What can hang from each mark:
Z920: Z198 Z254
Z683: Z254 Z396
Z254: Z683 Z920
Z198: Z350 Z545
Z545: Z98 Z198
Z405: Z254 Z396
Z735: Z198
Z396: Z350
Z98: Z554

Each row was made from one small tree. Brackets hold a mark, then the marks that hang from it, in the order of their numbers. Every link used is in the known rows. Write each row's tree.
Known rows:
{Z254 Z683}: [ 0.12 -0.07 -0.04 -0.07  0.03  0.12  0.03  0.05  0.24  0.01  0.15 -0.08
  0.11 -0.18 -0.04  0.12  0.11 -0.10  0.00 -0.01]
{Z405 Z254}: [-0.11  0.03 -0.10  0.20  0.23 -0.05 -0.05  0.02 -0.02 -0.07  0.01 -0.13
 -0.01 -0.03  0.02  0.03 -0.03 -0.08 -0.01  0.04]
{Z683 {Z254 {Z920 {Z198 Z350 Z545}}} Z396}: [ 0.44 -0.08 -0.22  0.16  0.58  0.11 -0.20  0.16  0.01 -0.24  0.08 -0.09
  0.06  0.12 -0.05  0.05  0.16  0.13  0.11  0.04]
{Z683 Z254 {Z396 Z350}}: [ 0.34  0.03 -0.67  0.27  0.11  0.26  0.01  0.01  0.05  0.05 -0.18 -0.01
  0.07 -0.07 -0.15  0.15  0.05 -0.17 -0.01 -0.11]
{Z735 {Z198 Z350 {Z545 {Z98 Z554}}}}: [ 0.16 -0.31 -0.37 -0.09  0.05  0.00 -0.21  0.35 -0.15 -0.29 -0.12 -0.11
 -0.21  0.04 -0.19 -0.19 -0.07  0.31  0.19  0.11]
{Z198 Z350 Z545}: [ 0.10 -0.20 -0.01  0.06  0.19 -0.16 -0.15  0.04 -0.17 -0.28  0.06  0.05
  0.01  0.14  0.02 -0.03  0.16  0.07  0.07  0.15]
{Z920 Z198}: [ 0.10  0.01  0.11  0.03  0.11 -0.10 -0.04  0.08  0.02 -0.17 -0.14 -0.11
 -0.10  0.02  0.01  0.02 -0.02  0.22  0.04 -0.04]
{Z254 Z683 Z920}: [ 0.20 -0.06  0.05 -0.23  0.10  0.34  0.08 -0.02  0.39  0.08  0.34 -0.07
  0.25 -0.12  0.02  0.10  0.11 -0.06 -0.08 -0.17]
{Z254 Z920}: [ 0.09 -0.01  0.07 -0.16  0.09  0.22  0.05 -0.05  0.12  0.08  0.20  0.01
  0.13  0.06  0.05 -0.02  0.00  0.03 -0.08 -0.14]
{Z735 Z198}: [ 0.10 -0.15 -0.02 -0.15  0.01 -0.03 -0.04  0.04 -0.12 -0.10 -0.09 -0.10
 -0.08 -0.06 -0.09 -0.02  0.02  0.20  0.13 -0.05]
{Z735 {Z198 Z350 {Z545 Z98}}}: [ 0.19 -0.31 -0.11 -0.10  0.11 -0.13 -0.26  0.22 -0.14 -0.42 -0.06 -0.08
 -0.16  0.06 -0.14 -0.09  0.07  0.33  0.24  0.08]
{Z683 Z254 Z396}: [ 0.17  0.11 -0.40  0.22  0.18  0.16 -0.06  0.13  0.05  0.15 -0.03 -0.04
  0.02 -0.11 -0.12  0.06  0.04 -0.18  0.08  0.05]
{Z198 Z350 {Z545 {Z98 Z554}}}: [ 0.04 -0.15 -0.36  0.06  0.06  0.02 -0.18  0.30 -0.03 -0.17 -0.04  0.00
 -0.13  0.12 -0.07 -0.17 -0.10  0.11  0.06  0.17]
{Z920 {Z198 Z350}}: [ 0.29 -0.16  0.11  0.14  0.08 -0.24 -0.12  0.15 -0.02 -0.28 -0.15 -0.02
 -0.16  0.06 -0.09 -0.04  0.08  0.31  0.07  0.00]
{Z405 {Z254 Z683}}: [ 0.01 -0.05 -0.14  0.13  0.23  0.08 -0.01  0.06  0.24 -0.06  0.17 -0.19
  0.11 -0.22 -0.03  0.14  0.08 -0.16 -0.02  0.02]
{Z405 {Z254 {Z683 {Z396 Z350}} {Z920 Z198}}}: [ 0.47  0.02 -0.43  0.10  0.37  0.40 -0.01 -0.01  0.40 -0.19 -0.08 -0.25
  0.14 -0.09 -0.14  0.33  0.08  0.04 -0.07 -0.30]
{Z405 {Z254 Z920} {Z396 Z350}}: [ 0.13 -0.07 -0.39  0.11  0.17  0.31 -0.06 -0.15 -0.03 -0.08 -0.02 -0.14
  0.13 -0.03 -0.04  0.05 -0.01 -0.25 -0.06 -0.05]
{Z405 {Z254 Z683 {Z920 {Z198 Z545}}} {Z396 Z350}}: [ 0.25 -0.17 -0.32  0.03  0.51  0.27 -0.13 -0.08  0.12 -0.42  0.07 -0.39
  0.24 -0.10  0.05  0.27  0.16 -0.12 -0.01  0.04]
{Z920 Z198 {Z254 {Z683 {Z396 Z350}}}}: [ 0.51  0.04 -0.56  0.10  0.20  0.42 -0.08  0.05  0.29 -0.03 -0.26 -0.18
  0.05 -0.19 -0.16  0.27  0.10  0.04 -0.03 -0.22]
{Z254 {Z683 Z396}}: [ 0.25  0.04 -0.28 -0.02  0.02  0.24 -0.02  0.07  0.25  0.11  0.04 -0.04
  0.06 -0.19 -0.21  0.22  0.10 -0.16  0.07  0.00]
{Z254 {Z683 Z396} Z920}: [ 0.31  0.04 -0.20 -0.18  0.11  0.46  0.03  0.00  0.39  0.18  0.21 -0.04
  0.18 -0.12 -0.17  0.18  0.12 -0.14  0.00 -0.15]
{Z545 Z98 Z198}: [-0.11  0.01  0.17  0.07 -0.01  0.07 -0.12 -0.02  0.19  0.02 -0.06 -0.09
 -0.24 -0.10 -0.01  0.04 -0.08  0.11  0.17 -0.05]
{Z683 {Z254 {Z920 Z198}} {Z396 Z350}}: [ 0.51  0.05 -0.45  0.14  0.31  0.38  0.00  0.02  0.22 -0.06 -0.12 -0.13
  0.10  0.02 -0.06  0.15  0.02  0.09 -0.04 -0.27]

Which tree is each row?
[ 0.41  0.03 -0.67  0.09  0.07  0.54 -0.02 -0.01  0.26  0.15 -0.11 -0.09
  0.13 -0.19 -0.16  0.23  0.11 -0.19 -0.07 -0.21]
{Z920 {Z254 {Z683 {Z396 Z350}}}}
[ 0.32  0.02 -0.09 -0.18  0.45  0.31 -0.09  0.01  0.27 -0.18  0.14 -0.21
  0.17 -0.01 -0.04  0.29  0.16  0.09  0.05 -0.05]
{Z254 {Z683 Z396} {Z920 {Z198 Z545}}}
[ 0.54 -0.05 -0.20  0.20  0.37  0.15 -0.15  0.20  0.14 -0.08  0.00 -0.03
 -0.02  0.02 -0.17 -0.02  0.10  0.16  0.08 -0.09]
{Z683 {Z254 {Z920 {Z198 Z350}}} Z396}
[-0.13  0.01 -0.36 -0.04  0.08  0.14 -0.07  0.23  0.02 -0.06 -0.01 -0.10
 -0.06  0.07  0.03 -0.08 -0.19  0.01  0.02  0.15]
{Z198 {Z545 {Z98 Z554}}}
[ 0.03 -0.14 -0.11  0.20 -0.11  0.08 -0.16  0.18  0.15  0.04 -0.12 -0.03
 -0.37 -0.03 -0.13 -0.14 -0.12  0.17  0.17  0.02]
{Z545 {Z98 Z554} {Z198 Z350}}
[ 0.23  0.00  0.03  0.06  0.37  0.14  0.00  0.12  0.17 -0.05  0.15 -0.17
  0.12 -0.03  0.14 -0.02  0.00  0.15 -0.03 -0.11]
{Z683 {Z254 {Z920 Z198}}}
[ 0.20 -0.34 -0.04 -0.07  0.19 -0.19 -0.20  0.07 -0.30 -0.38 -0.02 -0.06
 -0.08  0.07 -0.08 -0.05  0.18  0.27  0.20  0.12]
{Z735 {Z198 Z350 Z545}}
[ 0.41  0.05 -0.07 -0.14  0.24  0.34 -0.02  0.06  0.41 -0.01  0.07 -0.16
  0.10 -0.09 -0.16  0.23  0.09  0.09  0.03 -0.18]
{Z254 {Z683 Z396} {Z920 Z198}}
[ 0.42  0.02 -0.46  0.10  0.53  0.31 -0.06 -0.02  0.09 -0.22 -0.04 -0.17
  0.20  0.12  0.05  0.21  0.10  0.08 -0.01 -0.13]
{Z683 {Z254 {Z920 {Z198 Z545}}} {Z396 Z350}}
[ 0.45 -0.10 -0.31  0.13  0.46  0.17 -0.28  0.21  0.11 -0.21 -0.05 -0.18
 -0.02 -0.09 -0.13  0.15  0.24  0.10  0.12  0.10]
{Z920 {Z198 Z350 Z545} {Z254 {Z683 Z396}}}
[ 0.41 -0.12 -0.19  0.12  0.66  0.14 -0.21  0.13  0.22 -0.37  0.14 -0.23
  0.08  0.00 -0.12  0.23  0.22  0.08  0.07  0.03]
{Z405 {Z254 {Z683 Z396} {Z920 {Z198 Z350 Z545}}}}
[ 0.10  0.01 -0.29  0.01  0.45  0.30 -0.07  0.32  0.19 -0.11  0.14 -0.28
  0.06  0.03  0.14 -0.11 -0.17  0.16 -0.01  0.02]
{Z683 {Z254 {Z920 {Z198 {Z545 {Z98 Z554}}}}}}
[ 0.42  0.00 -0.56  0.07  0.42  0.39 -0.13  0.01  0.16 -0.21 -0.17 -0.26
  0.11 -0.08 -0.05  0.32  0.17  0.03 -0.01 -0.10]
{Z920 {Z198 Z545} {Z254 {Z683 {Z396 Z350}}}}
[ 0.50 -0.09 -0.19  0.16  0.42  0.19 -0.15  0.17  0.34 -0.21  0.07 -0.17
  0.01 -0.09 -0.23  0.17  0.16  0.11  0.06 -0.11]
{Z405 {Z254 {Z683 Z396} {Z920 {Z198 Z350}}}}
[ 0.13 -0.08 -0.28  0.10  0.50  0.16 -0.17 -0.11 -0.14 -0.44 -0.08 -0.32
  0.11  0.08  0.09  0.14  0.04 -0.02 -0.03  0.06]
{Z405 {Z254 {Z920 {Z198 Z545}}} {Z396 Z350}}
[ 0.22  0.06 -0.29  0.03  0.34  0.41 -0.02  0.03  0.36  0.09  0.21 -0.18
  0.16 -0.16 -0.15  0.21  0.09 -0.20 -0.02 -0.09]
{Z405 {Z254 {Z683 Z396} Z920}}
[ 0.32  0.07 -0.18  0.06  0.45  0.30 -0.08  0.10  0.39 -0.09  0.09 -0.28
  0.08 -0.15 -0.14  0.25  0.07  0.03  0.01 -0.15]
{Z405 {Z254 {Z683 Z396} {Z920 Z198}}}
[ 0.25 -0.16 -0.03  0.20  0.33 -0.01 -0.24  0.11 -0.08 -0.28 -0.03 -0.16
 -0.08  0.01 -0.11 -0.07  0.05  0.08  0.10  0.11]
{Z405 {Z254 {Z920 {Z198 Z350}}} Z396}
[ 0.42 -0.18 -0.06  0.14  0.21  0.10 -0.17  0.23  0.23 -0.14  0.00 -0.13
 -0.03 -0.19 -0.06  0.02  0.18  0.18  0.03 -0.05]
{Z920 {Z198 Z350} {Z254 Z683}}
[ 0.40 -0.03 -0.55  0.02 -0.05  0.33  0.04 -0.03  0.28  0.00 -0.12 -0.01
  0.12 -0.13 -0.23  0.30  0.12 -0.14  0.00 -0.16]
{Z254 {Z683 {Z396 Z350}}}
[ 0.06 -0.16  0.17  0.16 -0.05 -0.04 -0.20  0.06  0.15 -0.11 -0.07  0.00
 -0.32 -0.03 -0.11 -0.04  0.02  0.22  0.23 -0.02]
{Z545 Z98 {Z198 Z350}}
[ 0.16 -0.09 -0.36  0.16  0.29  0.11 -0.27  0.41  0.00 -0.21 -0.17 -0.17
 -0.20  0.08  0.01 -0.21 -0.13  0.30  0.04  0.11]
{Z920 {Z198 Z350 {Z545 {Z98 Z554}}} Z254}
[ 0.06 -0.08 -0.17  0.00  0.25  0.33 -0.08  0.00  0.21  0.02  0.28 -0.23
  0.19 -0.25 -0.07  0.10  0.08 -0.34  0.01  0.09]
{Z405 {Z254 Z683 Z920} Z396}
[ 0.44 -0.08 -0.39  0.13  0.37  0.23 -0.35  0.35  0.23 -0.23 -0.09 -0.19
 -0.10 -0.12 -0.20  0.11  0.13  0.14  0.16  0.08]
{Z920 {Z198 Z350 {Z545 Z98}} {Z254 {Z683 Z396}}}
[ 0.51 -0.13 -0.17 -0.08  0.34  0.24 -0.23  0.26  0.35 -0.31  0.10 -0.13
  0.02  0.02 -0.20  0.16  0.13  0.22  0.14 -0.04]
{Z254 {Z683 Z396} {Z920 {Z198 Z350 {Z545 Z98}}}}
[ 0.06  0.01 -0.01  0.10  0.37  0.11 -0.16  0.02 -0.02 -0.15 -0.03 -0.28
 -0.03 -0.06 -0.01  0.00 -0.04 -0.02  0.05  0.07]
{Z405 {Z254 {Z920 Z198}} Z396}
[ 0.07 -0.02  0.19 -0.17  0.42  0.06 -0.06 -0.03  0.02 -0.27  0.12 -0.16
  0.10  0.17  0.17  0.08  0.06  0.24 -0.03 -0.03]
{Z254 {Z920 {Z198 Z545}}}
[ 0.37 -0.23 -0.06  0.12  0.33  0.10 -0.19  0.15  0.18 -0.26  0.12 -0.25
  0.04 -0.18 -0.16  0.05  0.15 -0.02  0.07  0.08]
{Z405 {Z254 Z683 {Z920 {Z198 Z350}}} Z396}
[ 0.48 -0.02 -0.46 -0.13  0.02  0.57  0.09 -0.10  0.39  0.07  0.07 -0.03
  0.24 -0.05 -0.18  0.28  0.12 -0.12 -0.08 -0.31]
{Z254 {Z683 {Z396 Z350}} Z920}
[ 0.00  0.00  0.04 -0.01  0.27 -0.09 -0.18  0.17  0.04 -0.36 -0.08 -0.19
 -0.10  0.09  0.06  0.06 -0.07  0.27  0.08  0.09]
{Z920 {Z198 {Z545 Z98}}}
